Known rows, with every way that one mark hangs from another
q135{q316{q317{q849} q699}}: [ 29.2  22.0  13.6   3.0  -3.9  -3.8  45.4 -10.9 -36.5   6.5   5.3 -26.4
 -18.1  12.4 -13.5   3.5  21.5  64.7  22.6  18.6]
q316{q135}: [  0.6 -20.0  15.3  27.5  22.4 -13.7  29.7  -2.5  -5.5  -7.6  13.9   9.3
  -7.7  20.0 -11.9  -5.1  12.1  19.9  18.4  17.4]
q891{q135{q316{q317 q699}}}: [ 39.2  28.0  20.2  13.7   3.9 -32.8  41.4 -24.8 -29.3  -0.4   0.0 -37.2
 -15.8   0.1   3.5   2.8  26.7  64.6  43.9   1.7]
q699{q316{q135 q317{q849}}}: [  0.6 -23.2  15.5   2.4  29.0   5.5  48.3  20.2 -46.4  15.3   7.1   6.7
 -14.8  39.0 -19.3  13.5  26.8  44.1  16.9  41.2]
q135{q316{q317{q849{q338}} q699}}: [ 40.4  21.8  -2.6  -3.5  -6.5   0.8  39.2 -16.6 -44.6  28.7  -6.9 -29.9
  -8.2   9.9 -18.9  18.5  22.2  61.2   4.2  23.2]
q891{q135{q316{q317}}}: [ 31.8  14.3  28.5  16.7   7.1 -17.9  37.3 -27.0 -13.8 -16.7  -0.1 -27.1
 -17.9 -13.1  -4.1  -5.5  20.6  43.6  34.0  -8.0]
q316{q317{q849} q699}: [  6.5   8.5  -9.7  -3.5  -5.6   6.8  29.2  -4.1 -42.7  29.1   2.7 -24.7
 -10.6  33.8 -20.9   3.0  25.0  56.7  23.7  22.5]
q317{q849{q338 q536{q891}}}: [  3.8   4.7 -38.1   9.8  18.7  18.6  35.6  25.1 -11.4  20.6 -22.9   5.5
   9.2  10.8 -26.3  -3.6   5.3  21.1   7.0  27.1]
q849{q317 q338 q536}: [ 20.6  -3.5 -33.0  21.5   9.4  13.6  25.0 -15.4 -25.0  31.0 -26.1 -26.4
  17.2   3.9  -6.2   0.5   8.3  25.8  -8.2   8.5]
q536{q316{q699} q891{q135}}: [ 11.2  33.0 -16.4  26.8  28.2 -27.8  45.4  -1.4  17.4  -7.2  18.4   6.9
  -5.2   0.8   6.9  -6.0  27.0  62.7  58.3   1.2]
q316{q699}: [ -3.0  -0.5  -5.3  12.0  -9.8  -5.0  19.9 -11.3 -13.8   5.6  -0.4  -5.3
  -4.1  16.9  -1.7  -0.7  16.9  33.6   7.5   2.7]
q891{q135}: [ -4.6 -16.9   7.7  10.5   5.4  -8.8  19.7 -15.4  -1.5  -5.8  -0.1   1.2
  -5.9   7.1  -8.4 -12.9  14.9  22.6  21.1 -12.6]
q536{q891{q135}}: [ -3.1   0.0  -8.6  21.1  26.9 -13.6  29.0  -1.7  10.3  -9.4  10.4  12.3
 -12.9   1.2   0.2 -21.1  15.4  22.7  35.1   2.7]
q317{q849{q338}}: [ -2.6 -24.4 -16.8  -6.3  -6.8  22.8  18.1  -4.4 -19.5  23.7  -8.9   5.2
  -0.5  19.1 -28.2   4.3   8.5  19.3 -16.2   7.6]
q849{q338 q536{q316 q891{q135}}}: [ 17.6  31.4 -31.5  27.4  37.8 -13.8  44.0  12.8  17.1  -2.1 -19.8  -0.7
  16.0 -16.9  -9.2   0.1  16.0  33.0  43.2   2.5]
q699{q316{q135}}: [-12.3 -32.9  19.6  19.3  22.3 -14.1  41.0  11.3 -17.7  -9.7   0.2  22.3
  -6.6  18.3  -1.9  11.2  16.2  20.3   0.4  27.6]
q536{q316}: [ -8.1   7.5   0.1  20.7   2.3   0.4  31.1 -16.2  22.6 -21.7  -6.9   7.4
  -2.0  -7.1  -6.6  -4.2  13.0  32.2  12.9  -7.0]
q849{q317 q338}: [ 12.5 -14.6 -25.5  15.3   4.4  17.2  18.4 -38.9 -19.9  28.3  -7.5 -15.2
  -0.2   8.4   2.9   4.3  10.9  29.2 -13.8   6.4]
q536{q316 q891}: [-10.5  24.9 -15.9  31.1  25.4  -1.9  39.4   0.7  32.8 -29.8   5.3  19.1
  -4.9 -10.2   4.3  -9.9  13.8  33.9  27.1  10.8]
q849{q317 q338 q536{q891}}: [ 19.4  16.3 -48.4  30.6  30.6  13.1  32.0  -5.1 -12.2  25.5 -16.4 -14.4
   8.5   2.5   4.3  -8.7   6.9  27.8   9.3  28.2]
q317{q849{q338 q536{q316}}}: [  8.4   3.6 -21.6   5.1   9.9  18.5  37.6  12.9  -4.3  13.6 -33.3  -7.5
  23.2   3.7 -35.9  10.6   6.3  32.6   3.3   3.1]

Rows
[ 41.1  44.6   3.3  25.8  22.6 -36.0  50.2 -11.6 -11.7  -6.9  14.2 -21.6
 -21.6  -3.6  13.4  -5.3  27.2  65.0  57.6  15.4]	q536{q891{q135{q316{q317 q699}}}}
[ 17.9   1.8   8.0   7.2  23.5 -11.3  38.1   8.0 -46.5  31.6  27.8 -18.7
 -14.5  49.0 -25.3   5.6  28.3  64.6  36.5  38.5]	q316{q135 q317{q849} q699}
[ 23.9  15.2 -31.5  29.8  19.0  11.3  39.6 -15.5  -2.0  16.8 -25.8 -23.1
  23.8  -7.9  -6.4   7.9   8.5  44.4   4.9   2.8]	q849{q317 q338 q536{q316}}
[ 32.2  33.5  10.5  27.5  29.0 -21.8  47.5 -13.7   2.0 -22.7   7.5 -13.4
 -24.6 -18.2   7.2 -13.7  20.6  44.1  50.4  12.0]	q536{q891{q135{q316{q317}}}}
[ 29.1   2.8  -9.1   3.1  20.6  -7.2  31.7   4.0 -58.0  50.2  12.9 -21.6
  -5.9  48.7 -33.3  17.5  30.8  60.0  24.7  40.5]	q316{q135 q317{q849{q338}} q699}
[ 30.2   7.9  21.6  14.8  -2.6 -29.5  41.1 -18.7 -12.9 -15.2   8.9 -15.1
 -13.0  -5.2   5.1   0.1  16.0  46.4  26.9 -10.9]	q891{q135{q316{q699}}}
[ 39.7  17.1  20.5  -1.5   3.5 -13.8  46.2  -9.8 -37.6  10.3  13.1 -32.7
 -20.1  11.1 -13.8   1.6  22.4  75.3  41.8   6.9]	q891{q135{q316{q317{q849} q699}}}
[ 11.5  25.5  -7.8  11.6  37.6  -2.9  50.5   2.6   5.9  -0.6  16.7  -4.5
 -14.4  11.9 -18.4  -8.7  30.0  64.9  61.8  14.4]	q536{q316{q317{q849}} q891{q135}}
[  9.2   9.9  15.0  39.3  39.0 -18.3  46.2  16.2  12.2 -18.7  -7.7  -1.0
  12.5   2.9 -21.5   0.6  12.2  33.1  37.3   9.9]	q849{q536{q316{q135}}}
[  2.4  21.1  -0.5  42.7  54.1 -19.9  52.0   9.1  29.4 -24.6  23.9  24.1
  -7.4   2.5  -6.8 -10.5  15.9  40.5  44.0  26.6]	q536{q316{q135} q891}
[ 30.9   8.3 -38.0  25.6  40.0  -0.5  36.5  -6.1  -9.9  28.7  -8.6 -16.8
   7.4   3.8   2.9 -11.7  13.3  37.2  31.8  14.0]	q849{q317 q338 q536{q891{q135}}}
[ 31.6  43.9   1.3  33.3  37.8 -32.8  53.9  17.2 -21.6   8.9  -4.5 -32.1
   9.8  21.1 -16.2  12.0  31.5  67.1  61.2  26.6]	q849{q536{q316{q135 q317 q699}}}
[-15.5 -19.7   0.2  -7.8  -0.6  17.3  35.1   5.1 -40.8  14.7 -17.4  -3.7
 -13.1  28.3 -15.4  12.0  24.8  41.0   1.9  27.4]	q699{q316{q317{q849}}}
[ 19.9   9.6  19.7   7.5   0.1  10.5  43.3 -11.6 -20.4 -10.5  -0.5 -19.0
 -19.3   4.1 -16.9  -3.8  11.7  44.6  12.6  14.8]	q135{q316{q317{q849}}}
[  8.9  25.0 -36.3  17.7  27.4  15.4  46.6  25.4  13.0   8.7 -21.2   9.4
  15.4   0.8 -24.6   2.7   6.5  36.6  18.1  23.5]	q317{q849{q338 q536{q316 q891}}}
[ 31.5  31.9  14.4  18.8  -7.1 -19.0  39.1 -23.7 -30.3  -4.5  -5.4 -32.2
 -14.2  -3.6   5.9   6.7  24.5  51.7  24.1  11.3]	q135{q316{q317 q699}}
[  6.0 -12.5 -20.3   1.0  -0.6  22.9  23.8  12.9 -26.0  25.3 -34.8  -7.2
  13.3  15.0 -35.4   4.5   5.4  17.7  -7.2   9.0]	q317{q849{q338 q536}}
[ 24.0  37.3 -48.8  42.3  38.0   7.7  42.2  -5.7  10.3  13.6 -16.7 -14.1
  11.3 -14.0   4.3   0.9  11.8  47.9  21.5  21.3]	q849{q317 q338 q536{q316 q891}}
[ 21.8  14.8   7.9  22.2  22.7 -27.2  30.5  -5.0 -35.3  22.2  16.6 -21.2
 -13.7  34.4 -11.5   7.4  32.1  54.2  41.0  30.6]	q316{q135 q317 q699}
[ 19.6  13.7  12.6  28.1  25.3 -21.4  47.0  -7.9  16.5 -33.8   9.5  10.0
 -19.0 -22.6   8.8 -17.5  10.4  30.5  36.1   2.2]	q536{q891{q135{q316}}}
[ 12.0  36.8 -33.7  14.3  19.9   4.8  41.8  26.5 -35.7  24.5  -6.1 -25.7
  -2.1  27.6 -15.5  -5.3  24.1  58.5  45.8  42.2]	q316{q317{q849{q536{q891}}} q699}
[  2.7   0.9 -15.7  11.4  31.1   3.0  41.8  28.1   1.1   3.4  -3.7   0.4
  -1.0  15.1 -23.2 -21.2   8.2  32.9  41.4  12.7]	q317{q849{q536{q891{q135}}}}
[ 13.2   9.3  14.7  14.9  34.8  -2.5  47.0   3.5 -11.1   3.9  20.0  -6.9
 -12.3  28.6 -33.1   2.3  23.8  62.7  40.8  29.3]	q536{q316{q135 q317{q849}}}
[ 34.4  33.4   5.6   6.8  -1.9  -2.1  50.3   6.6 -41.5   9.5 -15.2 -46.0
  -4.6  11.2 -16.3   4.5  17.6  64.4  30.0  23.3]	q135{q316{q317{q849{q536}} q699}}
